In the rows, 128 means zero.
Known rows, with every step that occurs:
lebin -> paka: [119 144 119 130 116 149 142 131 128 104 112 120 126  98  71 147 143 106
 133 128 126 147]
zige -> lebin -> paka: [121 119 143 181 135 124 170 116 128  82 114 132 129 109 143 103 138 161
 128 136 136 117]
paka -> kize: [129 148 134 144 119  99  96 149 102 160 140 129 117 118 124 186 112  84
 137 145 140 116]
naso -> lebin -> paka: [115 111 126 126 126 124 163 164 137  95 112 132 134 132  89 150 138 123
 137 152 132 130]
zige -> lebin: [124 110 140 248 142  89 148 130 123 120 168 149 121 123 186 111 133 181
 129 147 152 109]
naso -> lebin -> paka -> fufe -> zige: [135 115 134 129 133 131 151 162 136 109 120 133 144 152 100 133 158 142
 124 140 110 146]
kize -> zige -> lebin -> paka -> kifivo: [114 127 102 206 149 161 125  96 133 142 101 125 137 117 162  94 151 179
 118 101 138 136]
kize -> zige -> kifivo: [126 130  71 203 133 155 119 100 128 172 137 137 129 129 128 118 162 189
 125  96 148 120]
zige -> leza -> paka: [132 100 150  44 113 108 156 145 126 112 176 129 106 136 108 106 100 109
 137 152 135 110]
leza -> zige -> lebin -> paka -> kize: [109 122 133 108 135 123 108  88 150 101  81 126 134 128 221 118 116 110
 140 109 125 132]
fufe -> zige -> lebin -> paka -> kifivo: [140 160 125 213 152 151 157 125 124 117  97 121 131 134 160  98 181 167
 123 118 132 151]
paka -> kifivo: [116 144 111 252 133 153 113 163  63 163 199 119 112 130 132 156 194 149
 127 132 144 155]
fufe -> paka -> kize: [113 135 127 134 104 127  94 149 114 121 124 128 131 109  91 168  74  62
 135 155 137 123]
lebin -> paka -> fufe -> zige: [144 147 129 130 122 154 126 128 125 122 120 120 139 122  88 127 166 132
 115 117  99 168]
fufe -> paka: [108 124 115 185 108 134 110 151 130 116 153 138 129 106  91 144  97 102
 133 154 142 140]
leza -> paka: [119 142 127  70 120 109 140 131 132 123 180 127 113 122  97 159 119 117
 132 123 128 105]
lebin -> paka -> fufe: [130 129 135 130 113 149 127 132 107 111 146 119 135 110  79 137 154 130
 117 123 102 155]
kize -> zige: [116 130  83 208 134 126  79 116 158 197 133 143 128 117 141 135 125 150
 128 117 146 140]
kize -> zige -> leza -> paka -> fufe: [132  97 121  80 125 130 102 114 147 166 153 134 126 141 136  89  98 144
 120 118 123 126]
leza -> zige: [106 124 102 168 129 114  72 115 155 157 144 140 123 133 206 147 127 115
 143 117 136 157]

Rows:
[137 108 161   4 111 103 144 145 113 116 151 122 107 136 106 126  79  80
 138 152 131  98]	zige -> leza -> paka -> kize
[149 142 132 100 136 139 146 149 124 141 143 120 113 156 130  99 152 127
 130 132 131 145]	fufe -> zige -> leza -> paka -> kifivo
[118 120 120  86 130 127 134 146 144 120  70 127 142 136  96 159 114  99
 135 137 128 119]	naso -> lebin -> paka -> kize -> zige
[116 113 121 105 107 140  84 133 134 140  97 130 135 115 104 129  53  65
 132 148 139 125]	fufe -> paka -> kize -> zige -> leza
[126 129 155 141 132 118 159 115 117  84  93 124 131 109 142 122 123 130
 130 136 131 104]	zige -> lebin -> paka -> kize
[122 154 121  17 124 115 105 108 141 154 127 119 122 124 106 171  93  91
 130 103 123  92]	leza -> paka -> kize -> zige
[125 157 134  75 112 141 128 130 111 110  82 111 128 101  70 168 124  67
 135 130 119 130]	lebin -> paka -> kize
[154 122 142 237 145 107 116 133 119 154 180 145 136 149 182 102 163 197
 109 130 117 146]	paka -> fufe -> zige -> lebin
[133 119 121 111 122 113  80 129 128 184 103 131 122 128 141 133  84  90
 134 137 142 118]	paka -> kize -> zige -> leza
[141  93 146 100 129 128 162 167 135 100 117 133 141 158 104 107 143 134
 125 154 112 145]	naso -> lebin -> paka -> fufe -> zige -> leza
[145 146 137  76 129 117 125 128 130 138 188 126 126 145 113 140 142 144
 115 109 102 129]	leza -> paka -> fufe -> zige
[126 132 122 170 139 105  90 109 131 173 102 135 130 123 179 142  99 128
 128 124 143 102]	paka -> kize -> zige -> lebin
[116 122 104 183 143 139 124  89 162 137  87 136 140 112 158  93 123 172
 123 109 138 126]	kize -> zige -> lebin -> paka
[128 108 148  73 120 137 156 154  89 116 191 116 104 144 111 107 135 118
 132 143 135 122]	zige -> leza -> paka -> kifivo
[113 105 133 144 138 129 107  87 147 101 121 132 138 134 224  99 134 151
 128 105 114 147]	leza -> zige -> lebin -> paka -> fufe
[145 135 148  92 138 109 143 118 132 121 186 130 129 148 144 116 142 174
 112 110 105 115]	leza -> paka -> fufe -> zige -> lebin
[128 133 124  46 114 154 116 115 134 128  53 113 131 109  83 129 101  70
 133 123 123 134]	lebin -> paka -> kize -> zige -> leza
[142 113 127 126 133 148 178 151 116  92 123 128 145 158  92 126 182 169
 122 129 110 134]	naso -> lebin -> paka -> fufe -> zige -> kifivo
[131 108 155 181 134 125 160 115 110  85 142 132 135 118 149  94 145 181
 116 130 118 126]	zige -> lebin -> paka -> fufe
[147 160 137 156 145 125 151 116 145 116  67 127 135 128 153 113 140 132
 127 125 129 130]	fufe -> zige -> lebin -> paka -> kize
[154 143 142  47 128 112 137 141 145 140 115 123 116 148 124 115 109  94
 135 139 129 124]	fufe -> zige -> leza -> paka -> kize
[129 152 113  13 125 132 128  97 119 136 128 114 123 133  99 160 116 117
 129  91 124  78]	leza -> paka -> kize -> zige -> kifivo
